Each row comes from the steps of one walk. Every step used is in the known rows, and no mark comes twice. Write the walk behind each row, first mark first.
Known rows:
goza > danob > pagev > rorulik > bora > kepuli: [ 1.11  0.57  1.82  0.20 -0.48 -0.41 -2.13  1.49 -2.67 -1.47  2.22 -1.24
 -1.58  0.61 -2.44  2.88  3.49 -0.48 -0.81 -0.59  1.64  0.14]
bora > danob > pagev: [ 0.18  0.58  1.07  0.26  0.25 -1.41 -3.57  1.91  0.05 -2.19  1.76 -0.29
 -2.89  0.86 -2.36  1.58  0.75  1.39 -0.78 -0.88 -0.23 -4.21]
pagev > danob > goza: [ 1.52  1.58 -1.46 -0.44  0.17  0.01 -1.69  1.34  0.63 -0.23  1.61 -0.16
  2.15  0.04 -1.03 -2.14 -0.63  0.91 -0.31  0.60  2.19  1.24]
komo > kepuli > bora > danob > pagev: [ 0.28  0.80  0.79  1.74  0.29 -1.51 -6.07  2.00  0.20 -0.52  1.78 -0.19
 -2.29  0.88 -2.64  2.07 -0.25  0.97 -0.70  0.10 -0.37 -3.98]
goza > danob > komo > kepuli > birov: [ 0.54 -0.79 -3.34 -1.99  0.36 -0.08 -7.65  2.06  0.60 -0.93  0.74 -1.33
  2.73  0.51 -1.61 -0.26 -2.23  1.75 -0.50  4.71  0.68  0.27]
kepuli > pagev: [ 0.16  0.39  0.65 -0.52  0.71 -1.20 -2.32  1.80  0.71 -0.71 -0.10 -0.79
 -2.55  0.33 -1.28  1.42 -1.91  0.12 -0.84 -0.95 -0.57  1.71]
pagev > rorulik > bora: [ 1.18 -0.36  0.27  0.84 -0.15 -0.21  0.21  1.37 -0.44  1.00  0.89 -0.17
 -1.24  0.35 -1.82  1.82 -0.62 -5.80 -0.92 -0.77  1.06  2.11]
danob > pagev > rorulik > bora: [ 0.84  0.15  0.15  1.38 -0.27 -0.39 -1.11  1.48 -0.10  0.99  1.61  0.11
 -2.12  0.39 -2.55  1.04 -0.30 -6.33 -0.71 -1.13  0.32 -0.13]
goza > danob: [ 0.90  0.90  3.72 -1.46  0.47  0.74 -5.21  1.21 -0.74 -1.16  0.66 -0.90
 -0.86  1.15 -0.67  0.32 -0.44  0.69 -1.03  1.28  0.99  0.23]
birov > kepuli > bora > danob > pagev: [ 0.35  0.74  1.80  1.92  0.17 -1.65 -5.73  1.62 -0.04 -0.42  1.71  0.35
 -2.11  0.54 -2.42  2.00 -0.25  0.38 -0.93 -0.87 -1.03 -4.19]
rorulik > bora > danob > goza: [ 1.12  1.65 -1.60 -1.20 -0.01 -0.73 -3.00  1.33 -0.36 -0.97  1.49 -0.69
  2.56  0.16 -0.71  1.70  0.36  0.12 -1.01  0.84  1.77  0.12]
bora > danob: [ 0.86 -0.39  1.59 -1.14  0.57 -1.19 -1.28  1.76 -1.02 -2.75  0.25 -1.00
 -1.12  0.82 -0.91  4.06  0.17  3.19 -1.32 -0.23  1.44  0.44]
rorulik > bora > kepuli > pagev: [ 0.27  0.55  0.56 -2.32  0.10 -1.62 -1.68  1.76 -1.40 -1.24  0.74 -1.43
 -2.34  0.26 -1.74  3.11  0.95 -0.24 -0.91 -1.26  0.13  1.75]
rorulik > bora > danob > komo > kepuli: [ 1.00 -0.31  0.91 -0.96 -0.31 -0.45 -6.83  1.59 -0.46 -1.39  1.44 -1.23
  1.05  0.70 -1.70  1.43  1.92  2.30 -0.69  5.30  1.28 -0.34]
danob > komo > kepuli > pagev: [ 0.22  0.52  0.65  0.10  0.34 -0.86 -6.82  1.82  0.89 -0.79  0.56 -1.08
 -1.08  0.34 -1.80  0.44 -0.54  1.84 -0.51  2.85 -0.41  1.30]
birov > kepuli: [ 1.18 -0.96  4.13  0.25 -0.21 -1.42 -3.92  0.34 -0.31 -0.96  0.79  0.19
 -0.37  0.41 -0.63  0.98  1.55  0.12 -1.50  0.52 -0.05 -0.52]
goza > danob > bora > kepuli: [ 1.26  0.58  2.23  0.00 -0.16  0.29 -3.87  1.42 -2.18 -1.48  1.25 -1.80
 -0.33  0.86 -1.31  1.84  3.18  5.53 -0.57  0.27  1.58 -0.05]
rorulik > bora > danob > komo: [ 1.00 -0.13  0.29 -1.20 -0.25  0.25 -2.81  1.76 -0.88 -1.02  1.13 -0.58
  1.59 -0.08 -1.45  1.54  0.28  1.37 -0.75  2.81  0.16 -0.25]
rorulik > bora > danob: [ 0.86 -0.30  0.98 -3.43  0.14 -1.35 -0.83  1.56 -1.72 -1.74  0.59 -0.86
 -0.97  0.69 -1.14  4.42  0.41 -1.01 -1.44 -0.40  1.35  0.36]
goza > danob > pagev > rorulik > bora: [ 0.80  0.70  1.09  0.96 -0.27  0.06 -2.88  1.37 -0.46  0.88  1.68  0.12
 -1.98  0.50 -2.50  0.72 -0.32 -6.22 -0.67 -0.73  0.36 -0.10]
kepuli > pagev > rorulik > bora: [ 0.81  0.20  0.19  0.66  0.04 -0.51 -0.97  1.52 -0.21  1.05  0.61 -0.19
 -1.87  0.14 -2.05  1.95 -1.41 -5.95 -0.87 -1.26  0.36  2.89]
goza > danob > komo: [ 1.08  0.70  2.21  0.20  0.00  1.73 -5.86  1.47 -0.18 -0.66  1.24 -0.68
  1.70  0.24 -1.13 -1.30 -0.27  2.55 -0.44  3.95 -0.10 -0.34]
rorulik > bora > danob > komo > kepuli > pagev: [ 0.17  0.74  0.59 -1.38  0.21 -1.14 -7.07  1.87  0.12 -0.95  0.62 -1.08
 -0.90  0.28 -1.91  1.65 -0.30  0.73 -0.70  2.67 -0.29  1.41]

Which walk is each row?
[ 1.05 -0.08  1.25 -0.42  0.21 -0.90 -1.19  1.68 -1.48 -1.51  0.59 -0.54
 -1.06  0.50 -1.64  4.51 -0.07 -1.20 -1.30 -0.82  1.62  1.87]	pagev > rorulik > bora > danob
[ 1.31  1.72 -0.43  2.05  0.21 -0.80 -5.46  1.15  0.09  0.09  1.22 -0.18
  3.25 -0.06 -0.65  1.84 -0.73  2.07 -1.08  1.00  1.16  0.25]	birov > kepuli > bora > danob > goza
[ 0.98  0.40  1.54  0.98 -0.30  0.07 -5.24  1.58 -0.73 -0.96  1.11 -0.05
  1.43 -0.48 -1.89  1.60  0.09  0.94 -0.78  2.30 -0.47  1.19]	birov > kepuli > pagev > rorulik > bora > danob > komo
[ 1.01  0.98  2.17  0.51  0.14  1.27 -6.09  1.29  0.07  0.83  0.33 -0.68
 -0.13  0.89 -0.84 -0.88 -0.75  2.35 -0.39  0.69  0.27 -0.30]	goza > danob > bora
[ 1.30  1.79 -1.42  0.94  0.05 -0.41 -3.23  1.41 -0.16 -0.80  1.54 -0.47
  2.48  0.01 -1.04  1.72  0.05 -0.01 -0.89  0.58  1.99  1.13]	pagev > rorulik > bora > danob > goza
[ 0.99  0.45  0.20 -1.79 -0.29  0.44 -2.34  1.89 -0.84 -0.44  1.50 -0.44
  0.67 -0.47 -2.26 -1.23 -0.06  1.16  0.00  1.86  0.17  1.68]	rorulik > bora > kepuli > pagev > danob > komo
[ 0.93  0.56  1.49  5.59  0.50 -0.26 -2.17  1.92 -0.09 -1.17  0.51 -0.68
 -2.29  0.07 -2.35  2.58 -0.48  1.60 -0.62 -1.66  0.91  4.37]	bora > kepuli > pagev > rorulik
[ 0.55 -0.85 -4.38 -1.46  0.06 -1.10 -1.94  2.23 -0.98 -1.12  1.37 -1.26
  0.62  0.17 -2.41  2.15 -0.76 -0.91 -0.58 -0.33  0.86  0.18]	danob > pagev > rorulik > bora > kepuli > birov
[ 1.33 -0.08  0.14  2.65  0.27  0.03 -5.78  1.81  0.46  2.91  0.83 -0.27
  1.12  0.32 -1.90  0.54 -2.46  0.40 -0.32  3.32  0.45  0.90]	pagev > danob > komo > kepuli > bora
[ 0.37  0.77  0.65  0.08  0.28 -1.05 -3.27  1.85 -0.66 -1.08  0.42 -1.48
 -2.02  0.25 -1.66  2.12  0.62  3.53 -0.56 -1.25 -0.07  1.56]	danob > bora > kepuli > pagev
[ 1.34 -0.19  0.43 -0.45 -0.08  0.97 -1.54  1.77  0.07 -0.32  1.29 -0.13
  1.18 -0.18 -1.79 -2.28 -0.70  2.17 -0.01  2.53  0.50  0.85]	pagev > danob > komo
[ 0.92  1.33  2.26  5.72  0.43  0.51 -4.79  1.83 -0.27 -0.66  0.52 -0.70
 -1.85  0.13 -2.38  1.75 -0.62  2.25 -0.42 -1.32  0.72  4.22]	goza > danob > bora > kepuli > pagev > rorulik
[ 1.04 -0.36  1.23  0.18 -0.06 -0.38 -7.05  1.66 -0.08 -1.84  1.23 -1.27
  0.96  0.77 -1.60  1.26  1.88  4.34 -0.66  5.40  1.38 -0.30]	bora > danob > komo > kepuli
[ 0.77  0.34  1.19 -0.50  0.29 -1.09 -2.03  1.81 -1.36 -1.49  0.43 -0.56
 -1.52  0.34 -1.79  4.58 -0.60 -1.34 -1.27 -1.17  1.08  2.44]	kepuli > pagev > rorulik > bora > danob
[ 0.25  0.76  0.67  1.76  0.37 -1.36 -4.37  2.02  0.12 -0.34  1.60 -0.01
 -2.43  0.69 -2.48  2.05 -0.83  0.51 -0.75 -1.00 -0.71 -3.94]	kepuli > bora > danob > pagev
[ 0.28  0.46  1.01 -0.71  0.42 -1.50 -2.01  1.84 -0.90 -1.97  0.49 -1.58
 -2.43  0.27 -1.60  2.88  0.75  2.69 -0.83 -1.14  0.23  1.83]	bora > kepuli > pagev
[ 1.02  2.21 -1.47  0.83  0.16 -0.62 -4.06  1.52 -0.03 -0.72  1.32 -0.47
  2.02 -0.14 -1.24  1.80 -0.47 -0.17 -0.90  0.19  1.49  1.69]	kepuli > pagev > rorulik > bora > danob > goza
[ 1.09  0.03  0.31  1.87  0.20  0.45 -3.95  1.98 -0.25  0.06  0.80 -0.44
  2.03 -0.21 -1.47  1.78 -1.42  3.47 -0.62  2.78 -0.22  0.07]	kepuli > bora > danob > komo
[ 1.24 -0.37  0.99 -0.42 -0.20  0.05 -5.92  1.58  0.19 -0.84  1.50 -0.89
  0.72  0.67 -1.91 -1.23  1.26  2.85 -0.23  5.12  1.59  0.42]	pagev > danob > komo > kepuli
[ 0.88  0.41  1.30 -2.70  0.38 -0.96 -0.48  1.93 -1.18 -1.51  0.79 -0.68
 -2.33  0.17 -2.15  0.13 -0.31  1.65 -0.33 -1.61  1.45  3.18]	bora > kepuli > pagev > danob
[ 1.13 -0.35  0.33  2.76  0.48 -0.75 -4.98  1.64  0.52  2.69  0.45 -0.64
 -0.13  0.80 -1.43  2.25 -2.28 -0.42 -0.79  2.08  0.58  0.54]	komo > kepuli > bora
[ 1.10 -0.01  0.79  0.62 -0.51 -0.87 -0.33  1.61 -2.30 -1.35  2.18 -1.23
 -1.74  0.49 -2.46  3.18  3.54 -0.53 -0.73 -1.03  1.65  0.08]	danob > pagev > rorulik > bora > kepuli
[ 0.82 -1.01 -4.16 -2.34  0.27 -0.58 -1.99  2.23 -0.83 -1.01  0.65 -1.45
  1.49  0.20 -1.75  0.93 -1.27  3.20 -0.31 -0.07  1.27  1.16]	pagev > danob > bora > kepuli > birov
[ 0.67 -1.41 -3.97 -2.34  0.44 -1.15 -1.04  2.18 -0.85 -1.95  0.66 -1.78
  1.21  0.38 -1.40  2.42 -0.85  2.54 -0.80  0.34  1.28  0.75]	bora > kepuli > birov
[ 0.19  1.46  2.53  0.11  0.19 -0.10 -6.27  1.51  0.26 -1.09  2.02 -0.21
 -2.74  1.11 -2.14 -1.06  0.28 -0.38 -0.53  0.19 -0.58 -4.36]	goza > danob > pagev
[ 1.25 -0.22  0.83  0.60 -0.26 -0.32 -1.25  1.56 -1.73 -1.28  1.20 -1.74
 -0.54  0.64 -1.34  2.26  3.29  5.39 -0.52 -0.32  1.52 -0.08]	danob > bora > kepuli
